Each row comes from the steps of one walk. Every step used is in the known rows, and no mark comes twice. Write the walk behind each row, first mark first.
(in the rows, 128 means zero)
Known rows
galik-kozenaz: [130 128 123 138 111 175 123 177 117 131 116 147 143  97  90 122 115 149
 103 105 115 100 170  95 122]
nasede-gasep: [133 129 136 146 125 133 104 129 143 106 105 133 145 111  98 119 125 147
 126 134  78 138 129 146 129]
gasep-nasede: [101 141  91 142 113 123 122 134 123 129 116 121 125 103  95 131 125 160
 139 124  90 120 127 156 114]
nasede-gasep-kozenaz-mipan: [132 106 106 211 125 133 120 122 151 122  95 124 158 115 133 139 134 156
 144 141  38 133 128 162 115]
gasep-nasede-galik: [ 83 142  70 121 135 116 131 135 140 124 106 112 125 127  65 126 134 171
 149 106 103 122 126 186 120]
nasede-kozenaz-gasep: [138 116  94 149 105 144 118 117 116 123 111 124 134 118 158 131 132 146
 138  86  59  76 167 102 139]
galik-kozenaz-rede-nasede-mipan-gasep: [175  79 100 166 145 202 122 159 145  92 116 171  96 136 109 116 148 159
 105  73  76  98 149 109 112]
galik-kozenaz-nasede-gasep: [160 103 106 106 129 179  97 171 138 136 104 134 139 104  52 127 114 140
 127 104  78  81 171  63 117]
galik-kozenaz-nasede-mipan: [151 114  89 132 120 162 140 141 130 144 112 138 138 112  47 123 125 141
 102  71 117  89 159  69 112]
rede-nasede-kozenaz-mipan: [127 103 109 186 116 155 142 113  98 106 100 131 130  99 170 127 125 149
 119 110  45  92 128 148 126]
nasede-gasep-kozenaz-galik: [144  87 110 179 107 142 131 123 150 114 114 137 127 127 166 153 151 158
 157 159  61  98 122 132 110]
nasede-kozenaz: [127 146 168 154 110 141 126 133 121 127 104 130 140 104 157 133 126 145
 118 107  94  85 137 116 128]
rede-nasede: [128 106 105 160 117 125 145 104 102  99 125 140 127 103 161 117 125 150
 105 126 115  89 141 143 124]
nasede-gasep-mipan: [110 111 178 130 130 112 102 109 144 101  89 119 147 107  90 123 147 147
 131 127  86 146 131 131 144]
nasede-mipan-gasep: [155 117 146 182 156 131 139 112 161 108 107 137 115 135 123 116 147 147
 106  91  82 165 107 132 133]
rede-nasede-gasep-mipan-kozenaz-galik: [156  31 139  99 107 189 133 112 126  65 109 148 102 115 158 134 168 152
 165 108  35 100 140 113 130]
kozenaz-rede-nasede: [146  96  86 130 113 139 132 101 107  96 127 166 128 109 136 122 126 159
 125 122 105  92 147 140 113]
kozenaz-rede-nasede-gasep: [149  92  83 127 122 151  99 106 132  82 115 160 129 116 126 119 130 156
 136 131  73  93 140 158 116]
galik-kozenaz-rede-nasede: [144  90  77 134 109 193 123 160 105 105 124 171 125 102 105 125 122 161
 113 107  97  56 181 103 111]
rede-nasede-gasep-mipan: [116  87 156 135 128 112 113  98 121  81  96 123 134 106 123 116 149 152
 123 125  91 109 131 141 138]
rede-nasede-gasep-kozenaz-galik: [142  66  84 196 108 147 142 104 129  85 122 138 116 129 201 144 154 163
 146 163  63  54 131 141 110]
kozenaz-gasep: [137 106  60 151 114 130 128 105 116 116 126 131 134 117 129 117 127 151
 132 100  77 119 174 114 138]
nasede-galik-kozenaz: [112 131  92 132 132 163 126 181 138 131 106 139 144 119  53 120 122 161
 118  94 126  98 177 126 127]
kozenaz-rede: [145 120 113 120 112 142 120 113 130 123 120 159 139 110 108 131 122 156
 131 119  96 132 145 122 117]
mipan-gasep: [156 104 167 149 157 136 131 134 141 116 112 136 109 123 131 123 130 150
 121 115  80 154 126 115 137]
mipan-gasep-kozenaz-rede-nasede: [169  70 131 180 147 141 142 114 143 106 124 152 101 137 192 145 151 170
 139 124  75  64 141 125 111]

Write each row's walk
[152 107  97 110 121 167 131 160 117 150 115 139 138  99  61 131 113 144
 117  93 106  73 179  45 115]
galik-kozenaz-nasede
[164  76 103 104 108 198 136 125 114  94 128 177 118 109 149 133 136 156
 151  86  83  83 179 133 109]
mipan-kozenaz-rede-nasede
[148 104 180 194 147 126 144 142 151 135 114 129 118 131 172 144 145 160
 134 124  82 103 134 115 122]
mipan-gasep-kozenaz
[124 114 101 182 116 119 153  85 116  91 120 137 132 115 143 106 139 151
  86 103 123 105 122 160 121]
rede-nasede-mipan
[176  99 133 143 164 127 149  92 156 135 107 129 110 139  94 124 138 141
 115  80  81 146 112  88 126]
kozenaz-nasede-mipan-gasep
[ 99  64  49 119 126 146 127 133 113 102 109 127 121 133  79 107 157 166
 129  65 109  62 203 110 153]
rede-nasede-galik-kozenaz-gasep-mipan
[142  89  67 141  94 192 156 127 140 101 119 143  98 125 115 139 158 161
 168  74  43 127 115 150 100]
gasep-nasede-mipan-kozenaz-galik
[147  76 112 162 161 133 143 118 157 115 117 147  99 165 156 142 160 180
 158 115  84  65 145 161 120]
mipan-gasep-kozenaz-rede-nasede-galik
[129 118 143 159 111 148 136 122 101 103 113 133 124 100 188 128 130 150
 112 116 101  44 137 126 127]
rede-nasede-kozenaz
[131 120 125 151 149 142 119 147 143 116 110 120  95 119 113 130 137 163
 144 111  53 138 111 147 120]
mipan-gasep-nasede
[166  72 115 111  95 195 158 134 128 113 125 160 117 112 156 143 141 152
 160 100  52 121 152 101 117]
mipan-kozenaz-galik
[119  82 110 138 108 124 131  90  96 100 106 112 118 115 179 125 162 152
 134  84  80  42 162 106 154]
rede-nasede-kozenaz-gasep-mipan
[120  96  78 152 127 114 150  98 135 122 121 149 137 144 132 143 148 179
 146 121 122  38 161 176 108]
gasep-kozenaz-rede-nasede-galik
[167  52 107 227 135 144 179  88 143  93 124 142  89 154 214 138 174 163
 125 121  73  86 105 128 111]
rede-nasede-mipan-gasep-kozenaz-galik
[137  72 173 101 120 170 118 119 127  71 101 138 125 106 136 121 159 150
 149  92  72  99 157 130 136]
rede-nasede-gasep-mipan-kozenaz
[133 107  86  86 144 110 147  97 134 149 110 124 139 131  49 128 123 154
 135  99 117 108 145 116 124]
kozenaz-nasede-galik
[116 120   4 174 108 171 117 162 130 117 115 127 113 128  72 116 145 161
 130  54  66 101 172 127 117]
galik-kozenaz-gasep-nasede-mipan
[182  87 126  82 130 185 117 132 144 118 106 137 136 112  82 135 124 140
 165  87  55 103 159  90 117]
mipan-kozenaz-nasede-gasep
[157  90 121 133 174 111 155 116 170 161 109 116 116 157 107 149 146 165
 156 106  96  83 142 107 123]
mipan-gasep-kozenaz-nasede-galik
[100 147  82 166 112 120 137 118 137 114 108 120 126 116  89 121 139 158
 124  99  96 135 107 174 113]
gasep-nasede-mipan
[107 129  46 104 127 177 102 191 149 133 108 150 126 129  15 134 133 179
 161  88  82  84 167 150 106]
gasep-nasede-galik-kozenaz-rede
[120 100 139 130 104 119 121 103 118 124 100 115 135 120 142 133 156 147
 141  78  66  87 159  86 156]
nasede-kozenaz-gasep-mipan
[138  95 197  97 124 168 107 135 151  98  92 136 143 103 104 131 154 148
 157  90  66 138 157 112 137]
nasede-gasep-mipan-kozenaz
[168  67 135 187 130 146 160 125 150 126 121 138  95 140 197 154 157 161
 149 141  61 113 121 103 119]
mipan-gasep-kozenaz-galik
[ 88 122  28 154 138 176 125 185 139 132  94 120 132 115  16 124 128 170
 147  85  46 131 149 167 113]
gasep-nasede-galik-kozenaz-mipan
[101  89  66 115 128 143 118 149 134 129 101 126 137 135  46 115 159 162
 138  61 102  97 201  97 154]
nasede-galik-kozenaz-gasep-mipan
[132 124 130 175 114 161 132 124 119 129  93 129 146  96 140 133 123 146
 125 106  44 131 127 128 129]
nasede-kozenaz-mipan
